What can hang from each mark
Q: D K
H: B
B: A Q
E: Q U
Y: D E H J K L
D: Q
J: Q Y
L: B
C: U
U: J K W

Every row comes from one small tree of marks. The marks that hang from a mark follow it in brackets, in alphabetical order. Every link used is in the known rows. Which tree was each row made from?
In the rows, zero is written as 128.
Known rows
H(B(A Q(D K))): [154 114 156 114 125 123  89  84 156  73 104 128 147 164  73 192 105  82
 128 173 121 141 126 122 101  80 160 122 160  86 137  97 104 132 160 175
 123 163  83 158  92  89 123 132  87]
Q(D K): [144 107 152 113 114 133 132  99 158 102 114 146 141 154 103 131 152 101
 137 129  88 152 131 157 105 111 152 147 151  97 136 121  78 170 128 153
 136 133 123 124 103 106 111 163  92]
E(Q U(J W)): [158 102 171 173 133 153  52 131  73 120 113 114 113 135 114 201 146 154
 110 156 139 144 123 146 128 101 105 119 123 171 167 142 177 111 149 154
 121 161 142 108 110 100 141 135 156]
H(B): [133 143 127 137 141 108 115 118 120 108 112 126 127 144 115 137 121 138
 120 154 136 115 118 113 120 114 126 117 140 107 131 105 149 118 140 121
  97 167 130 116 114 129 153 127 129]
B(A Q(D K)): [151 101 161 106 112 143 103  94 166  90 121 130 152 145  82 177 115  72
 130 148 115 156 138 138 106  90 157 131 147 103 133 116  80 149 147 180
 153 125  77 166 107  88  93 134  85]
H(B(A Q(K))): [146 130 133 121 124 113  74 109 126  75 109 118 149 141  85 188 104  94
 115 175 133 146 111 119 110  78 144 103 154 106 120  93 125 116 164 168
 111 151  98 167 111  98 141 127 100]
U(J(Q) K W): [139  84 157 134 143 188  74 111  83 125 135 109  95 108 146 144 172 122
 152 192 108 164 135 159 146  72  92 112 134 181 136 161 162  72 129 141
 110 166 114 116 125 137 147 150 173]
L(B(A)): [140 125 138 109 123 115 117 123 108 112 133  99 137 119 122 140 102 133
 123 131 128 123 132 109 127 112 134  94 124 136 144 123 127 163 143 170
 119 141  86 145 122 120 132 119 145]
D(Q): [149 148 128 133 140 143 126 128 133 134 132 133 121 127 119 109 107 136
 118 150 134 139 117 132 128 130 133 149 119 117 140 127 137  84 123 139
 150 119 113 143 114 112 135 141 131]
E(Q): [124 153 140 144 132 149 104 137 152 124 129 139 113 128 113 143 113 120
 129 139 153 140 136 129 131 119 137 142 123 120 148 118 155 113 125 132
 122 123 114 126 119 101 128 112 127]
Y(D L(B)): [117 106 140 139 141 155 145 128 131 146 153 114 123 149 104  96 131 136
 132 135 113 121 171 110  99 154 141 130 133 125 148  82 170 158 115 135
 165 141 118  88 126 117 126 159 120]
C(U(J W)): [135  72 149 130 125 149  97 123  54 112 106  72 128 135 139 150 166 137
 102 162 102 129 131 158 150 121  97 108 137 187 141 172 161 112 127 121
 117 172 163  91 112 127 148 161 155]
E(Q(K)): [128 152 144 138 122 142  90 129 148 100 120 155 126 130 102 152 130 100
 124 135 126 160 125 154 119 103 149 135 143 106 142 114 130 141 127 152
 112 118 127 135 117  89 131 146 106]
C(U(J(Q Y) K W)): [143  63 185  93 155 199  75 125  57  96 136  72 108 108 154 122 149  97
 135 188  83 144 115 185 175  87  85 111 129 193 138 180 145  73 127 112
  97 160 127  53 126 112 178 166 177]
U(J(Q(K)) W): [167  93 135 138 131 171  69 100  80 112 127 119 120 124 126 158 170  99
 142 191  99 170 121 184 112  82 121 122 145 153 130 136 134 119 136 148
 128 149 128 122 120 110 137 156 129]
C(U(W)): [131  85 141  93 114 161 107 150  76 110 101  78 141 149 119 147 146 150
 104 136 103 122 121 144 148 138 114 120 123 167 110 167 152 119 131 128
 108 148 146  92 115 127 150 153 143]
U(J(Q Y(L)) K): [135 104 171 140 171 172 108 101  95 128 178 116  98  96 156 121 130  79
 147 189  96 145 150 167 143  91 103 125 135 171 158 110 131  68 121 103
 144 135 107  79 138 112 158 150 160]
B(Q): [134 128 129 139 143 150 104 139 155 119 130 123 121 136 110 154 114  99
 128 149 151 137 119 127 116 120 126 132 130 124 133 127 148 104 127 122
 147 122 104 146 144 109 120 114 117]
Y(H J K L): [128  88 150 179 111 186 135 138 117 150 155 140 126 118 133  62 164 121
 134 156  86 151 203 119 143 131 112 144 156 157 102 101 192 164 115 129
 199 127 161  64 109 103 109 207  91]
J(Q(D K)): [157 110 138 103 125 165 113  89 161 109 129 148 128 142  94 136 131  84
 151 153  94 159 128 171  91 113 161 152 139  86 130 125  76 151 125 158
 150 133  95 126 108 103 114 147  87]
J(Q(D) Y(K L)): [145 101 168 114 157 209 131 111 142 131 177 141 125 130 113 100 112  65
 162 171  72 148 164 160 129 115 151 175 131 123 128  83 119 140 129 114
 167 125  89  56 117  69 126 171  97]
E(Q U): [140 131 151 148 128 134  82 143 121 118 119 135 125 134  93 180 102 148
 109 118 140 132 112 128 121 129 130 131 114 119 149 127 143 130 140 152
 121 131 125 121 118 102 138 119 129]
E(Q U(J)): [147 124 161 186 140 120  70 118  99 124 127 127 110 123 113 184 121 137
 113 142 140 140 124 143 119 111 113 119 125 138 179 134 148 117 134 144
 131 156 142 118 115 109 135 133 140]
Y(E(U) H J K): [123  69 182 199  93 204  90 167 110 145 148 165 131 128 118  87 150 142
 135 136  77 148 159 116 150 131  92 126 150 130  90 123 162 202 143 167
 192 126 171  79 110 112 125 218  85]
C(U): [122 104 130 106 120 132 127 135 103 111 115  91 137 135 120 124 125 134
 104 124 108 120 120 141 140 149 122 119 125 136 123 161 127 129 117 121
 118 144 146 102 120 130 143 144 129]
L(B): [138 130 131 134 139 126 125 134 122 112 126 110 122 135 122 123 128 132
 128 132 123 125 119 130 111 129 124 116 133 119 155 126 144 158 121 136
 119 137 108 118 136 117 139 139 140]
U(J(Y) K W): [136  81 197 126 155 166  96 129  76 110 134 107 111 113 169 121 169 113
 143 170  97 142 129 158 175  63  87 116 146 199 152 148 148  89 144 112
  88 139 133  79 132 119 155 158 189]
U(J(Y)): [147 114 166 146 163 127 119 113 104 120 148 123 114 114 166 115 126  88
 137 157 119 123 127 157 139 100 108 125 141 154 159 117 119 114 130  95
 127 133 136  90 134 110 141 138 145]
U(K W): [115  92 161 110 123 168 107 147 101 116 115 111 121 130 133 134 174 156
 135 145 106 147 130 130 163  90 104 118 133 172 115 157 153 100 141 147
  92 137 122 113 122 138 144 151 170]
C(U(J K W)): [113  59 169 122 121 163  89 127  54  99 106  68 116 123 148 143 190 142
 112 165  80 141 135 160 174  91  80 100 148 202 139 196 159  90 126 129
  94 177 158  86 113 141 155 178 182]
J(Q Y(D H K)): [142  85 174 122 140 221 113 148 173 150 173 151 115 104 118  30 120  69
 176 146 103 153 161 130 136 112 139 178 137 109  90  98 163 168 134 123
 165 103 114  34 120  79 127 185  98]
C(U(J)): [125  93 140 140 130 121 114 110  81 112 119  87 121 121 145 135 144 118
 105 147 102 124 132 160 139 132 103 108 139 159 150 169 131 121 111 111
 129 169 161  98 118 139 142 157 141]

Write each row's tree
[112  87 168 132 145 189 138 141 132 146 179 146 132 137 121  61 131  90
 148 141  79 138 183 129 148 119 144 163 141 135 117  75 160 142 130 111
 151 112 134  52 123  89 129 194 105] : J(Y(D K L))
[148 132 154 147 112 129  71 136 121  98 108 146 137 138  81 187 119 133
 106 118 116 155 100 153 110 112 136 130 132 104 146 127 115 153 141 170
 114 125 135 127 109  88 138 151 109] : E(Q(K) U)
[115  79 163 172 124 252 118 114 134 159 187 176 114 144 111  86 136  91
 164 198  63 155 205 148 136 134 132 150 145 125 120  91 147 149 116 153
 224 144 111  85 107 103 113 198  66] : Y(E J(Q(D)) K L)
[186  77 172 132 161 171  63 122  54 124 143 104 119 121 132 173 120 119
 134 174 114 136  98 173 126  99 102 117 117 166 144 136 140 108 154 127
 129 143 120  75 130  97 159 136 152] : E(U(J(Q Y) W))
[116 127 178 172 157 211 117 170 154 129 170 117 123 149 117 113  95  79
 133 165 130 117 153 111 101 157 111 144 135 133 132  50 172 166 137 110
 187  99  89  64 150  52 147 162 111] : J(Y(E H L(B(Q))))
[164  89 142 131 131 188 130  75 137 123 152 149 129 145 103 121 144  89
 145 184  80 158 174 174  94 132 153 141 147 111 136 100 113 138 105 155
 204 139 119 104 102 101 107 174  62] : Y(J(Q(D K)) L)
[155 112 154 129 141 156 107 111 179  77 116 127 131 166  84 157 140  79
 137 151 109 155 115 159  74 107 150 136 158  83 170 120 113 180 119 157
 142 140  79 132 126  76 115 160  90] : L(B(Q(D K)))
[112 111 132 170 132 219 117 125 107 164 181 153 116 130 129 114 114 114
 141 191 106 129 179 139 127 161 120 118 125 136 114  86 158 107 114 139
 221 128 121 110 129 127 133 155  91] : Y(E J(Q) L)
[147 111 178 180 156 135  96 121 117 104 138 134 117 111 149  80 140  84
 142 178 102 139 141 131 144  73 103 140 172 140 134  96 169 162 148  94
 110 160 156  39 113  81 156 194 132] : U(J(Y(H(B) K)))
[110  95 197 188 154 223  99 142 133 157 193 176 107 128 143  35 123  78
 156 189  81 155 154 147 163  89 120 164 149 123 143  93 152 119 131 129
 170 116 129  81 112  88 144 220 115] : U(J(Y(D(Q) E K)))
[193  58 169 133 126 172  65  85  84 105 116 121 131 150  92 196 166 118
 138 169  79 164 116 188  89  93 129 134 140 132 147 148 102 146 150 179
 148 164 124 108  96 100 126 169 112] : E(U(J(Q(D K)) W))
[157  63 168 115 148 208  66 135  55 105 145  83 120 113 143 115 143  83
 138 192  66 153 123 195 168  84 103 131 136 175 124 168 160 118 136 107
 110 161 134  45 125  91 161 192 143] : C(U(J(Q Y(K)) W))
[123 110 134 158 126 212 102 135 124 155 164 160 107 125 134 106 113 107
 155 182 118 132 151 140 134 139 113 116 131 119 111 120 144 120 117 146
 190 130 118 119 131 131 133 148  97] : Y(E J(Q))
[162 101 161 105 122 143  99 104 164  75 120 114 144 153  79 172 115  73
 134 152 109 153 128 138  93  88 155 117 149  97 160 113  97 181 142 189
 145 139  60 156 115  77 104 140  99] : L(B(A Q(D K)))
[110  72 163  86 110 172 102 152  75  99 102  76 129 135 126 139 172 156
 111 134  83 136 123 142 178 112  94 109 128 180 113 192 152  97 130 138
  84 155 141  95 114 137 160 172 170] : C(U(K W))
[152 127 142 105 148 165 118 114 114 113 161 130 135 124 114 129 107  71
 135 164  94 148 126 177 105 124 147 146 132 122 118  77 108 129 130 118
 145 104 110  89 134  79 149 153 102] : J(Q(K) Y(L))
[161  74 162 101 155 187  84 125  59 109 134  72 116 118 145 135 125  94
 125 187 101 129 115 189 148 112 101 122 122 183 135 152 145  92 131 103
 119 156 129  57 127  99 164 150 153] : C(U(J(Q Y) W))
[150  65 181 128 146 200  92  84 115 122 133 115  97 122 137 145 178 115
 165 194  98 161 150 164 138  73 111 132 139 166 156 164 136  90 129 148
 130 172  97 104 109 126 129 155 166] : U(J(Q(D)) K W)
[136  91 160 112 150 210 105 144 154 142 177 152 116 118 118  54 113  68
 174 154  92 152 143 150 144  97 147 162 136 104 109 106 149 139 130 121
 142 115 105  60 130  90 131 170 105] : J(Q Y(D K))
[147 118 149 112 149 187  99 142 128 123 168 142 119 106 127  90 107  73
 159 158  95 151 118 163 148  92 134 152 128 119 112 119 130 137 136 116
 121 113  99  83 140  88 144 155 118] : J(Q Y(K))
[139 133 133 125 137 118  86 117 130  99 118 108 136 142  95 184  83 110
 117 169 163 121 123  95 125  95 135 100 137 116 127  96 151  89 160 154
 121 158  88 156 117 112 134  99 119] : H(B(A Q))
[135  82 175 105 160 167  93 111  82 101 150  88 102  94 158 114 124  78
 138 172  87 138 119 188 169  95  90 111 133 162 151 176 121  83 111 105
 106 154 125  67 134 121 170 157 163] : C(U(J(Q Y) K))
[102  96 186 194 101 227  95 148 182 144 151 195 117 142 105  61 150  98
 151 156 114 160 193 122 134 134 133 150 161  99 113  86 177 181 117 170
 198 105 154  79  95  88 111 203  64] : Y(D E(Q(K)) H J)
[132 121 168 128 124 208 101 143 150 126 157 158 127 120 123  91 107  58
 159 156 100 147 125 156 119 127 127 158 140 105  84  83 100 178 145 135
 156  89 113  74 128  71 154 172  91] : J(Q(K) Y(E H))
[175  94 159 116 151 177  72 109  80 103 140 119 121 121 142 141 151  71
 147 191  95 160 109 198 122  75 123 130 142 158 137 118 126 120 142 124
 120 129 123  87 129  85 153 161 133] : U(J(Q(K) Y) W)
[128  82 181 169 169 176 123 126 104 136 186 123 114 130 140  57 149  83
 148 171  67 144 178 149 126  98 122 137 158 147 173  77 180 166 119 105
 155 149 131  39 132  86 136 218 130] : U(J(Y(D K L(B))))
[144 117 135 114 109 134  85 119 134  91 126 123 148 127  95 174 112  84
 123 148 126 158 124 132 119  92 147 113 140 118 119 116 109 133 151 172
 132 114  97 179 127  95 116 128  98] : B(A Q(K))
[164 106 120 129 125 165  99 112 119 116 137 148 124 119 122 114 141  94
 143 173 100 160 127 175 120 109 132 115 145 108 122 130 125 131 109 152
 170 129 128 124 123 119 123 157  81] : Y(J(Q(K)))
[131 124 145 161 121 139 107 136 138 113 118 139 127 126 114  97 145 128
 135 149 109 142 141 103 134  97 119 145 164 113  98 106 175 163 144 125
 110 156 144  79 105 105 142 183 113] : Y(H(B) K)
[159  79 197 131 156 204  84 127 104 121 142 108  97  90 162 104 157  91
 160 184 113 155 142 155 154  76  84 136 137 189 129 139 166 101 142 116
 125 132 115  54 127 101 159 161 172] : U(J(Q Y(H)) K W)
[160  66 210 108 164 208  92  97 113 114 147 115  97 118 150 126 155  85
 172 195  91 150 139 174 151  65 105 139 139 170 158 146 126  86 134 125
 121 152  90  66 118 104 142 153 169] : U(J(Q(D) Y) K W)
[141 140 126 145 143 127  76 125 144  76 102 134 134 161  86 176 128  94
 120 174 129 146  95 138  97  90 135 123 163  84 132  96 140 116 142 135
 111 154 116 140 125  94 145 144  98] : H(B(Q(K)))
[158  91 163 154 115 189 128 128 163 136 135 167 127 132 110  32 150 112
 136 160 107 164 168 132 120 128 136 160 158 102 122 107 161 144 106 168
 213 105 152  91  86 100 109 211  74] : Y(D(Q(K)) H J)
[ 91 106 180 145 156 203 138 152 130 149 185 135 124 162 124  75 104 105
 145 149  94 107 168 116 120 157 132 137 134 121 142  46 161 168 128 122
 166 113 109  55 136  93 154 184 117] : J(Y(D E L(B)))
[146 132 140 109 163 172 128 122 115 136 171 120 121 119 129 124  88  91
 137 161 121 125 141 150 120 140 137 146 110 136 125  79 129 102 127 102
 156 112  98  81 138  93 152 125 123] : J(Q Y(L))
[159 110 164 132 108 159  53 151  93  96  96 132 143 155  78 199 143 149
 108 128 111 161  98 154 117 101 131 130 129 133 127 128 148 145 157 176
  98 132 138 117 107  81 145 157 122] : E(Q(K) U(W))
[135  77 170 114 114 154  82 154  69 116 107 105 132 138 111 173 166 185
 120 122  95 143 109 126 154 101  94 110 128 168 118 163 146 113 155 167
  90 144 133 115 117 136 155 153 167] : E(U(K W))
